Each row was made from one walk, in order. Every step used is in the known rows, and no mark comes twice. Write each row's walk.
Known rows:
kuveb > loti > madop: [ 13.8  -0.7 -16.6 -11.9  -5.4  -4.2   9.7  12.4   8.3   4.8  14.1   3.2
 -24.4   1.4  25.3 -32.9  39.4  15.8  27.3   7.0  14.2 -31.4   9.3  11.9]
kuveb > loti > funaf > perin > madop: [ 11.3  -9.9 -25.4  -9.0 -20.0   9.0  12.0 -10.7  12.4 -24.5  -5.4  -4.4
  14.6  10.3  11.7 -36.4  39.7  13.4  18.4   4.5  29.0  -5.1  19.4  13.0]
funaf > loti > kuveb > tesegu > madop: [-24.6 -36.5   1.6   6.7  -4.8 -31.8  -2.5  12.0   8.5  11.5 -19.9  11.0
  -0.8  25.8  15.3  13.9  43.0  -6.9   1.7   2.5   8.8  24.1   0.4 -21.6]
funaf > loti > kuveb: [-25.2  -5.3  -4.8  15.2  -4.1  -3.4   5.9  13.5  -2.6   5.7  -1.0   5.8
  -1.6  15.4  15.5   2.9  35.6   0.9  -5.3 -15.9  -2.4  11.9   2.4 -16.6]
loti > kuveb > tesegu > madop: [ -7.7 -37.9   1.2   6.3   5.5 -41.8  -6.0  16.9  21.0  11.4 -17.0  12.2
   9.1  30.0   6.6   7.1  38.6 -15.1   8.7   9.5  21.3   8.1  -0.1  -5.7]
kuveb > tesegu: [  1.6 -14.6  -8.5 -11.8   3.9 -28.2 -15.9   8.3  -5.1  16.5   1.5  -0.9
  -6.4  17.3   4.2  -6.2  25.7  -1.8   2.0  12.7  15.3 -10.1   1.7  -6.6]
tesegu > funaf > perin > madop > loti > kuveb: [  5.1 -10.1  -7.1   6.9 -19.9   1.1 -21.3   9.2  13.5 -16.9 -16.7   4.5
  36.1  42.1  -9.4 -30.9   0.2  -2.9  17.8 -37.5  21.0  -1.1  23.7  42.9]
perin > funaf > loti: [-17.1 -10.2 -14.5   4.9  -7.5   2.1  10.0  -4.3 -11.0  20.4  15.7   0.1
 -10.1  -1.5  17.0  15.1  42.5   1.5 -13.3 -17.2  -0.9  13.3   2.8  -9.9]
tesegu > funaf > perin: [ 23.6 -17.6  -6.0   1.0 -14.3   1.0 -17.9  10.3   0.5   8.5   5.4   1.7
   2.8  15.7   6.8 -19.6   6.5   3.4   0.9  -2.6  14.5  -6.0  18.5  31.7]
perin > madop: [-14.5   2.1 -18.4  -1.6   5.8  -5.6  -2.6  -4.4   3.2  -5.5  -8.8  -0.6
   8.8  27.4   4.4 -24.6   2.6 -10.4   1.0 -10.5  12.5   9.1   7.6   5.6]
perin > funaf > loti > kuveb: [-23.2 -13.2 -10.6  15.7 -10.7  -1.1  12.8  12.8  -3.3  14.8  10.7  11.8
  -2.1   6.1  14.1  25.2  53.9  -0.8 -14.2 -20.8   1.7  14.1  -0.4 -10.7]
perin > madop > loti > kuveb > tesegu: [-17.5  -3.9  -8.9 -11.6   4.2 -27.3 -17.9   7.4   7.5  -8.8 -24.2   1.3
  23.0  46.9 -11.4 -14.6  19.6  -9.0  14.3 -24.9  25.3  -5.5   6.7   4.5]
funaf > loti: [-13.1  -1.9  -7.5   3.3  -2.9   1.1   5.1  -1.0 -10.3  10.1   2.9  -3.6
 -11.9   7.2  20.5  -4.7  24.8   5.7  -8.8  -9.7  -3.3  12.3   6.5 -15.0]
madop > tesegu: [ -5.8  13.2  -6.2  13.5  -3.8  -0.5  13.0   6.2  -4.8   1.7   8.6   3.1
   5.3 -13.1  12.7 -15.8  25.7  -2.9 -10.5   9.2   2.6  -0.6   5.1  -5.2]
madop > loti > funaf > tesegu: [ 12.9  -9.2   0.4  14.0  34.7  -8.9   7.5 -18.1   0.6 -14.4  -7.0 -13.0
  -6.1  10.6 -10.0 -28.9  13.3  14.0   0.3 -22.6   9.9 -40.6  13.0 -15.9]
tesegu > funaf: [ 18.7 -12.3  -8.7   9.1  -2.7  -7.2 -18.9   9.7  -7.0  13.1   1.1   6.6
  -3.5  19.3   9.4 -21.5   8.2  -3.0  -6.3   1.3   1.2   1.6  11.2  18.6]
kuveb > loti > funaf: [ 22.7  -9.4 -19.8   4.8  -1.6  -2.6  16.7  -1.0   2.4  -3.2   3.2  -3.0
  -6.7  -2.6  20.1 -27.9  57.3  11.7   7.2  16.3  11.5 -15.7   9.9  -9.4]
tesegu > madop > loti: [  6.2 -19.2   5.0   8.8   9.9 -14.3   0.0 -10.2  22.5   5.6 -15.5  -7.9
   5.4  17.1   7.4 -19.3  22.3  -6.3  11.8 -17.3  13.1  -0.5  13.3   2.9]
kuveb > tesegu > funaf > loti > madop: [ -0.2 -10.7  -4.9 -16.5 -11.4 -20.0 -27.1  11.6 -22.8  27.0   8.7   3.7
 -33.4  10.4  11.8 -19.5   8.9  14.4   6.8   1.1   0.5 -11.8   8.0   1.3]
loti > kuveb: [-4.5 -6.6 -5.3 10.7  4.1 -9.2  2.1 18.3  7.2  2.9 -1.2  7.7  5.3 18.3
 10.6 -2.4 33.1 -4.8 -1.6 -8.5 10.5 -4.9  2.7 -1.5]

Which walk is each row?
[ 21.5  10.9 -12.4   3.5 -19.8   2.2   1.4  20.2  -3.0   2.9  23.2  14.4
 -14.9 -13.7  23.9 -49.5  32.9  12.1  14.5  20.1   3.9 -19.7  14.1  27.1]	kuveb > loti > madop > tesegu > funaf
[-16.4   4.8 -10.4   4.7   2.6  -6.1  -2.9   2.7  12.8 -14.5 -18.8   1.0
  26.7  37.1  -2.8 -21.4  14.9  -8.2  12.4 -38.9  17.6  -2.3  11.7  11.6]	perin > madop > loti > kuveb
[ 28.4   5.5  -9.2  -4.0 -35.6  12.0   2.7  20.0   3.9  -4.5  24.0  11.4
  -6.6 -16.6  22.1 -46.0  33.0  17.7  23.3  17.6  13.9 -24.1  22.1  41.6]	kuveb > loti > madop > tesegu > funaf > perin
[-32.0  15.2 -11.5  25.7 -24.0   6.3  -3.3  16.3 -15.2  -7.7 -10.0  19.0
  17.8  16.1  10.0 -23.0  12.3  -4.8 -15.0 -11.5  -8.4  38.9   7.0   2.0]	perin > madop > tesegu > funaf > loti > kuveb
[  3.1 -36.9  -1.7  -5.6   8.4 -35.8  -8.5   1.8  12.4  15.6 -12.4   2.0
  -2.9  21.8   9.8  -1.9  27.6 -12.1   6.7  19.0  20.8   7.3   3.1  -4.5]	kuveb > tesegu > madop
[ -6.3  10.9  -3.3  20.0 -19.9   7.5  -2.7   9.2 -22.0   9.6   8.4   5.6
  -2.8  -7.4  16.3 -20.6  19.1   1.9 -20.3   0.9 -15.1  22.8   8.2  -3.3]	madop > tesegu > funaf > loti
[ -9.0  16.1 -14.8  12.5 -10.3  -0.8  -6.9   4.1  -9.5  -6.4  -1.9   9.7
  15.9  12.7   1.4 -38.5  -0.4 -10.3 -12.1   2.9   3.7  23.8  11.2  20.7]	perin > madop > tesegu > funaf
[ -1.5  -6.1 -16.5  -7.6 -11.7   5.9   5.3 -18.7   5.5 -19.0  -4.6 -12.2
  17.4   5.8   2.1 -27.8  16.5   7.7   2.1  -9.1  24.8  -6.2  15.8   0.6]	loti > funaf > perin > madop
[ 19.8 -22.6 -18.6  12.9  25.5  -7.1  16.4  -5.9   6.3 -11.7  -1.5   4.0
 -17.5  12.5   7.8 -32.2  41.2  14.3   5.2  12.4  11.6 -27.8   8.9  -6.3]	kuveb > loti > funaf > tesegu
[ -7.7 -13.4  -4.8 -16.6 -11.7 -19.3 -19.7   7.3  13.9 -16.9 -20.2  -2.1
  32.9  41.0 -13.6 -14.3  17.3  -3.2  24.4 -28.1  37.0 -11.5  15.3  19.8]	funaf > perin > madop > loti > kuveb > tesegu
[-10.5  22.3   0.6  -2.5  -6.9   0.0  14.5   6.0  -3.0   3.9  23.5   0.4
 -12.3 -19.1  14.9 -27.2  20.2   9.9   5.1   4.8   5.1 -24.3   6.8  -4.3]	loti > madop > tesegu
[ 15.2   1.6  -2.7   2.5   6.3  -1.1   6.1 -14.7  -1.8  -6.4  -4.1 -19.3
   5.8  -4.9   3.1 -25.5  25.3  11.6   0.5 -19.7   8.6 -28.9  15.0 -17.3]	madop > loti > funaf
[ -1.9 -24.5 -11.3  13.3  30.6 -11.3   5.9  -1.7   3.4  12.1  11.6  11.5
 -16.0  18.2  -0.5   4.8  22.9  -5.5  -9.2  -9.8  13.1 -14.0   3.5  11.9]	perin > funaf > tesegu
[  0.8  -9.0   1.6  -3.5   1.1 -29.1 -15.0  16.2   7.9   4.1 -11.6  -1.4
  11.7  32.5  -4.3  -4.1  33.2  -4.9  11.8 -14.9  18.7 -21.4   5.5  -3.4]	madop > loti > kuveb > tesegu
[  4.3  16.4 -11.3  -3.2 -17.2   1.2  22.2  14.3   2.9  -3.0  23.9   6.7
 -16.6 -17.1  28.0 -39.3  46.3  14.7  20.0  20.6   8.6 -25.6   9.9   8.5]	kuveb > loti > madop > tesegu
[ 11.3 -12.0  -8.4 -18.2 -15.4 -13.7 -41.9   0.8  -0.1  -5.8 -18.5  -4.4
  22.5  42.3 -14.2 -32.0  -4.3  -2.3  18.8 -19.5  28.0  -7.9  22.3  41.0]	kuveb > tesegu > funaf > perin > madop > loti
[ 23.0 -34.6   6.9 -10.9  -6.7 -23.5  -3.1 -18.6  19.6  -6.1 -17.8 -19.1
  15.4   1.0  -1.3 -12.7  35.3   8.0  16.3  -4.4  31.5 -22.0  20.2  -7.9]	kuveb > tesegu > madop > loti > funaf > perin
[-21.6  20.9 -12.1   6.9  -6.3   1.7  10.2  -2.9  -3.9 -11.0  -1.5   1.3
  17.4   5.9   6.8 -26.6  12.3  -7.3  -6.5  -1.2   8.1  14.0   5.6   3.2]	perin > madop > tesegu
[  3.4 -31.1   6.0  18.2  41.0 -20.2   2.9 -13.3  24.9  -6.1 -20.4   0.8
  -1.1  30.1  -3.7 -21.8   4.4  -5.6  10.8 -24.1  14.6 -13.2  12.6   8.0]	funaf > tesegu > madop > loti
[ -1.8 -24.7 -12.2  -7.5 -21.5 -21.6 -34.0  17.6   3.4  -4.9 -17.9  12.1
  24.5  45.6  -7.7 -15.3   6.1  -8.1  10.9  -2.2  27.5   8.0  13.6  34.9]	loti > kuveb > tesegu > funaf > perin > madop
[ 20.0 -25.4   6.1   2.8  -7.2  -2.6  10.2 -22.2  23.3 -14.6 -13.0 -20.4
  17.6  -1.6   5.0 -22.4  32.1   9.6  12.1 -18.4  24.0 -18.8  22.8  -2.2]	tesegu > madop > loti > funaf > perin
[ 11.2   9.4   1.2  -2.5 -28.0   9.6  -5.8  14.4  -4.3   0.2  24.0   3.9
  -5.3 -18.8  12.4 -36.4   4.1  15.4   8.7   4.5  10.8 -22.8  18.9  30.8]	loti > madop > tesegu > funaf > perin
[  1.0 -10.5  -8.5  -1.4  -3.1 -29.9 -36.9  15.3   0.4  -0.1 -25.6   8.7
  24.5  52.6 -13.9 -25.2   8.2 -11.8  10.5 -23.2  20.0   0.9  13.1  23.4]	perin > madop > loti > kuveb > tesegu > funaf
[  3.4   7.0 -22.8   1.1 -30.3  13.4  24.4 -10.1   8.2 -34.8   0.3  -2.6
  23.9 -11.7  13.0 -39.6  50.4  13.2  12.1  14.8  22.9  -2.0  20.0   4.2]	kuveb > loti > funaf > perin > madop > tesegu
